Each row was made from one small tree. Brackets hold a mark, then the marks that hang from it, in alphabetical order. Every link used is in the known rows. Write each row's tree.
Known rows
[sotu kuvor]: [-546, -257,  317,  510,  326, -517,  613, -129,  247, -124,  531,   56,
 -416,  152, -477, -131, -319,  -22]
[dulut [fikeb roras veza] kuvor pidut]: [  48,  348,    5,  -40, -396,  255, -566, -285,   66,  -21,  109,  352,
  144, -170,  -41,   12, -649,   -7]
[veza [fikeb [dulut kuvor] roras]]: [-277,  268,  265, -131,  -64, -439,  650,  -47,  306,  159,  -17, -156,
 -397,   35,  -77,  -91, -121,  -75]
[veza [fikeb dulut roras]]: [-178,  254,  279,  -21,   70, -538,  712,   22,  274,   64,   59, -226,
 -346,  -38, -117, -121,   -4,    2]
[dulut pidut]: [-365, -185,   41,  420,   83, -185,    2,  -70,   77, -297,  353,   85,
 -303, -349, -388, -366, -103,  145]
[fikeb dulut]: [-127, -223,  337,  339,   17, -599,  602,  -21,  -19, -105,   81, -414,
 -193, -144, -151, -360, -251,  -75]
[kuvor sotu sufu]: [-743, -475,  353,  340,  411, -333, -132, -161, -110, -160,  894,   52,
 -127,   71, -179, -102, -107, -223]
[dulut [fikeb veza] [kuvor sotu] pidut]: [-342,  -15,  133,  164, -540,  307, -773, -329,   76, -167,  356,  393,
  -90,  -14,  -28,   54, -741,  -64]
[fikeb [dulut kuvor pidut] roras veza]: [ 360,  236,  198, -237, -158, -297,  135,  -94, -501,  165, -497, -150,
  331, -242,  144,  185, -507, -247]
[pidut [dulut [fikeb roras] [kuvor sotu sufu]]]: [-184,  -17,   71,   49, -271,  -66, -142, -101,  405, -128,  539, -118,
 -256,  -40,  237,  156, -264,  -21]
[veza [fikeb roras]]: [-449,  238,  181,  118,  273, -414,  586,   68,  470,    9,  277,  -46,
 -424,  -56, -219, -304,   53,   51]
[sufu [kuvor sotu]]: [-427, -516,   97,  343,  339, -368,  297,  226,  228, -385,  367, -316,
 -367, -317, -276, -399, -270, -209]
[fikeb [dulut [kuvor sotu] pidut] roras]: [ -22,   25,   73, -107, -374, -243,  117, -181, -136,  129, -167, -115,
  -31, -318,  152,  276, -331, -404]
[roras [fikeb [dulut [kuvor sotu] pidut] veza]]: [ -78,   80,   74,  254, -215, -350,   17, -235, -219,  130, -225, -264,
  -63, -326, -118,   18, -851, -211]
[fikeb [dulut [kuvor sufu]] roras veza]: [ 282,  190,  369, -281,  134, -463,  283, -108, -543,  280, -300, -244,
  450,  -19,  157,  112, -489, -317]
[dulut [fikeb roras] [kuvor sotu sufu] pidut]: [-288,  120,    6, -105, -414,  333, -874, -481,   50,  -14,  645,  491,
   40,  -78,  -35,  333, -462, -181]
[dulut [fikeb veza]]: [ -98,   41,  301,  472,   70, -201,  -41,  -57,  195, -229,  439,  -24,
   55,  -17, -170, -483, -528,  142]
[roras [fikeb veza]]: [-228,   95,   60,  546,  288, -473,  243,  -56,   28,   48,   28, -286,
  -75, -346, -291, -432, -693,  -63]
[kuvor sufu]: [-465, -252,  320,  286,  584, -410,  128, -131,  -96, -124,  744,  -12,
  -67,   23, -400, -419,  -50,   45]
[fikeb [dulut [kuvor sotu] pidut] roras veza]: [ 227,  125,  209, -213, -248, -257,    8, -108, -502,  152, -429, -117,
  304, -217,  253,  342, -537, -376]
[dulut kuvor]: [-709, -227,  168,  329,   47, -235,  281,  -95,  337,   10,  239,    2,
 -415,   -2, -223, -570, -419, -153]

Write each row's tree
[-224, -105,  156,  237, -362,  -87,  -77,    5,  418, -241,  334, -188,
 -345,    4,  242,  -35, -461,   57] -> [pidut [dulut [fikeb veza] [kuvor sotu]]]
[  85,  345,   86, -222, -200,  269, -767, -409, -193,   29,  364,  447,
  315,  -42, -114,  163, -557,   26] -> [dulut [fikeb roras veza] [kuvor sufu] pidut]
[ 259,  189,  313, -148,   -5, -474,  425,  -18, -366,  248, -474, -316,
  327, -113,  206,    5, -556, -347] -> [fikeb [dulut kuvor] roras veza]
[-200, -100,  216,  114, -225,  -78, -212,  -83,  240, -214,  510, -119,
 -231,   98,  189,   63, -398,   91] -> [pidut [dulut [fikeb veza] [kuvor sotu sufu]]]
[ -91,   41,   83,  131, -343,  -80,  -64,   22,  399, -152,  240, -181,
 -215,  -82,  338,   91, -419,  -27] -> [pidut [dulut [fikeb roras veza] [kuvor sotu]]]
[ -97,  274,  165,   93, -169,    3, -159, -183,  244,   97,  146,  122,
  140,   18,   47, -252, -716, -154] -> [dulut [fikeb roras veza] kuvor]
[ 119,  135,   57, -127, -295, -278,  246, -167, -131,  142, -241, -143,
    5, -343,   38,  115, -299, -268] -> [fikeb [dulut kuvor pidut] roras]
[-456,  -89,  379,  111, -122,   65, -559, -336,    4,  -16,  640,  258,
   77,  306,   -7,  -58, -721, -179] -> [dulut [fikeb veza] [kuvor sotu sufu]]
[  99,  249,  193,  313,   95, -190,  -20,  -43,  172,  -99,  298,  -23,
  244, -137,  -34, -305, -477,    9] -> [dulut [fikeb roras veza]]
[-263,  266,  303, -223,   34, -433,  550, -108,  186,  184,  106, -110,
 -316,   99, -114,  -21,  -79,  -67] -> [veza [fikeb [dulut [kuvor sufu]] roras]]
[-761, -313,   31,  236, -304,   66, -310, -220,  150, -126,  307,  273,
 -457, -161, -150,  -94, -394, -199] -> [dulut [kuvor sotu] pidut]
[-302,  222,  192, -171, -234, -292,  352, -111,  213,   96,   16,  -23,
 -413,  -42,  -46,  147, -110, -100] -> [veza [fikeb [dulut [kuvor sotu] pidut] roras]]
[-183,  309,  229, -286,  -77, -309,  348, -159,  101,  127,   86,    4,
 -314,   11, -159,  113,  -40,    7] -> [veza [fikeb [dulut [kuvor sufu] pidut] roras]]
[-154,   45,  156,  321, -104, -469,  226, -185, -134,  191, -206, -380,
  -63, -236,  -78, -106, -888, -289] -> [roras [fikeb [dulut [kuvor sotu]] veza]]
[ 391,  173,  328,    8,  181, -610,  515,   73, -424,  102, -367, -406,
  403, -224,  149,  -39, -383, -239] -> [fikeb dulut roras veza]
[ 113,  146,   78,  346,  -23, -471,  175, -159, -251,   50, -204, -356,
    9, -421, -236, -118, -707,  -50] -> [roras [fikeb [dulut pidut] veza]]
[-304,   82,  300,   78,  -74, -419,  493,  -55,  209, -121,  177, -114,
 -534,   -7, -300, -176,  -26,  210] -> [veza [fikeb [dulut pidut]]]
[ 386,  244,  255, -365,  -30, -286,   -2, -180, -676,  194, -325,  -81,
  450, -150,   91,  291, -443, -222] -> [fikeb [dulut [kuvor sufu] pidut] roras veza]
[  47,  156,   70,  105, -257, -120,   62,   32,  411, -136,  169, -215,
 -181, -104,  226,  -69, -397,  105] -> [pidut [dulut [fikeb roras veza] kuvor]]
[  78,  149,  121,  -29, -125, -114,  -73,  -55,  227, -101,  345, -142,
  -63,  -15,  179,   43, -336,  127] -> [pidut [dulut [fikeb roras veza] [kuvor sufu]]]
[-358,  190,  315, -207,  -27, -402,  461, -116,  183,  167,  155,  -92,
 -333,  117,  -41,   90,  -97, -154] -> [veza [fikeb [dulut [kuvor sotu sufu]] roras]]
[-149,   78,  -39,  313, -245, -369,  188, -280,   41,  131, -101, -282,
 -277, -413, -273, -137, -686, -143] -> [roras [fikeb [dulut kuvor pidut]]]
